Each row comes from the steps of one walk. Every step used is in the known rows, and no mark comes twice. Write the walk behind each row, first mark first.
Known rows
vuvid-kizu: .02 -.12 .02 .04 -.05 .20 -.47 .04 .03 -.07 -.24 .45 .10 -.16 .24 -.38 .02
bina-vuvid-kizu: .10 -.05 .02 -.03 -.11 .06 -.54 .05 -.08 -.22 -.13 .57 .11 -.15 .22 -.45 .10
midur-pamu-sefe-vuvid-kizu: .10 .01 .00 -.12 -.15 -.04 -.43 .16 .10 -.05 -.24 .33 .20 -.24 .26 -.31 -.13
kizu-midur: -.36 .17 -.05 -.03 .01 -.02 -.35 .00 .19 -.06 -.21 -.08 .07 .04 .60 .45 -.07
sefe-vuvid-kizu-pamu: -.24 -.08 .01 .26 .01 .10 -.09 .14 .28 -.12 -.23 .26 .28 -.28 .49 -.05 -.08
midur-pamu: .05 .14 .09 .35 -.05 -.56 -.43 -.03 .08 .00 -.26 -.31 .04 -.07 .16 -.06 -.08
midur-kizu-pamu-sefe-vuvid: .05 .34 -.15 -.04 -.18 -.15 .03 .12 .16 -.05 -.22 .15 .24 -.25 .35 .17 -.14
sefe-pamu-kizu: .03 .47 .06 .02 .07 -.25 -.37 .09 .07 -.03 -.17 .09 .16 -.42 -.12 .14 -.03
midur-pamu-kizu-mosemas: -.23 .48 .27 .25 -.02 -.37 -.45 .14 -.01 -.18 -.10 .07 .02 -.11 .44 .22 -.13
sefe-vuvid-kizu: .03 -.15 .00 -.07 -.08 .19 -.22 .12 .05 -.17 -.25 .49 .23 -.15 .26 -.35 -.15
sefe-pamu: .37 .06 -.02 .14 .13 -.31 -.02 .06 .22 -.08 -.23 -.13 .20 -.15 .08 .29 -.02
midur-pamu-kizu-mosemas-zepet: -.30 .23 .24 .07 -.05 -.62 -.57 .03 .12 -.52 -.21 .35 -.02 -.26 .47 .27 .00
kizu-midur-pamu: -.25 .20 .11 .25 -.03 -.54 -.56 .04 .19 .01 -.27 -.47 .04 -.05 .48 .22 -.15
pamu-sefe: .21 .38 -.20 -.16 -.13 -.17 -.43 -.06 .07 .14 -.15 .13 .01 -.12 .14 .18 .17
kizu-midur-pamu-sefe-vuvid: .04 .30 -.10 -.17 -.15 -.39 -.18 .10 .17 -.03 -.21 -.10 .20 -.11 .34 .28 -.21
mosemas-kizu: .07 .14 .00 .04 -.14 .20 -.21 -.06 .09 -.10 -.33 .22 -.01 -.08 .52 -.07 .13
kizu-mosemas: -.05 .19 .11 .21 .01 -.10 -.13 .05 .03 -.25 -.10 .19 .02 .15 .59 .31 -.05
vuvid-zepet: -.01 -.19 .10 .13 .03 -.21 -.49 -.07 .05 -.21 -.21 .59 .12 -.19 .27 -.16 -.05

Which walk is each row?
.05 .26 -.15 -.12 -.15 -.07 .06 .10 .23 -.07 -.22 .16 .24 -.19 .43 .24 -.07 -> mosemas-kizu-pamu-sefe-vuvid
-.19 .53 .14 .17 -.06 -.44 -.66 .03 -.04 .03 -.19 -.03 .05 -.36 -.06 -.10 -.07 -> midur-pamu-kizu
-.09 .45 .22 .14 .07 -.25 -.25 .18 .07 -.22 -.08 .16 .09 -.15 .40 .38 -.10 -> sefe-pamu-kizu-mosemas
-.03 .01 .07 .03 -.10 -.27 -.35 .09 .13 -.21 -.24 .59 .24 -.40 .43 -.10 -.18 -> midur-kizu-pamu-sefe-vuvid-zepet
-.23 .28 .01 .49 -.10 -.06 -.11 .07 .17 -.03 -.30 .03 .12 -.34 .49 .00 -.01 -> midur-kizu-pamu
-.03 .38 -.02 -.10 -.16 -.42 -.79 .07 .19 .19 -.21 -.19 .01 -.21 .40 .16 .03 -> vuvid-kizu-midur-pamu-sefe
.10 -.01 -.05 -.20 -.14 .14 -.34 .14 .07 -.07 -.22 .50 .21 -.21 .26 -.28 -.08 -> pamu-sefe-vuvid-kizu
-.01 .45 -.06 -.06 -.14 -.51 -.69 .03 .19 .19 -.20 -.29 .00 -.16 .37 .31 .04 -> kizu-midur-pamu-sefe
.20 .42 -.08 .01 -.15 -.52 -.60 -.02 .11 .19 -.19 -.19 .00 -.18 .15 .11 .09 -> midur-pamu-sefe
-.02 -.06 .07 -.05 -.07 -.20 -.33 .06 .20 -.22 -.24 .61 .24 -.34 .51 -.03 -.12 -> mosemas-kizu-pamu-sefe-vuvid-zepet
-.34 .11 -.02 -.25 -.08 .11 -.47 .16 .22 -.07 -.22 .16 .17 -.12 .67 .23 -.16 -> pamu-sefe-vuvid-kizu-midur
-.09 -.02 .14 -.11 -.10 -.36 -.52 .08 .19 -.21 -.26 .42 .21 -.29 .58 .02 -.20 -> mosemas-kizu-midur-pamu-sefe-vuvid-zepet
-.36 .21 .02 -.07 -.08 .15 -.37 .03 .23 -.09 -.30 -.03 .02 -.02 .86 .37 .00 -> mosemas-kizu-midur
.05 .24 -.18 -.10 -.10 -.16 .06 .08 .21 -.05 -.18 .14 .26 -.16 .31 .28 -.11 -> kizu-pamu-sefe-vuvid
-.22 .12 .01 .33 -.03 .12 -.08 .02 .32 -.07 -.29 .07 .12 -.23 .66 .14 .12 -> mosemas-kizu-pamu
.00 .51 -.13 .11 -.18 -.17 -.39 .05 .18 .16 -.22 .05 .05 -.38 .37 .16 .14 -> midur-kizu-pamu-sefe
.03 .33 -.07 -.18 -.20 -.30 -.20 .11 .19 -.04 -.26 -.07 .18 -.13 .47 .25 -.18 -> mosemas-kizu-midur-pamu-sefe-vuvid
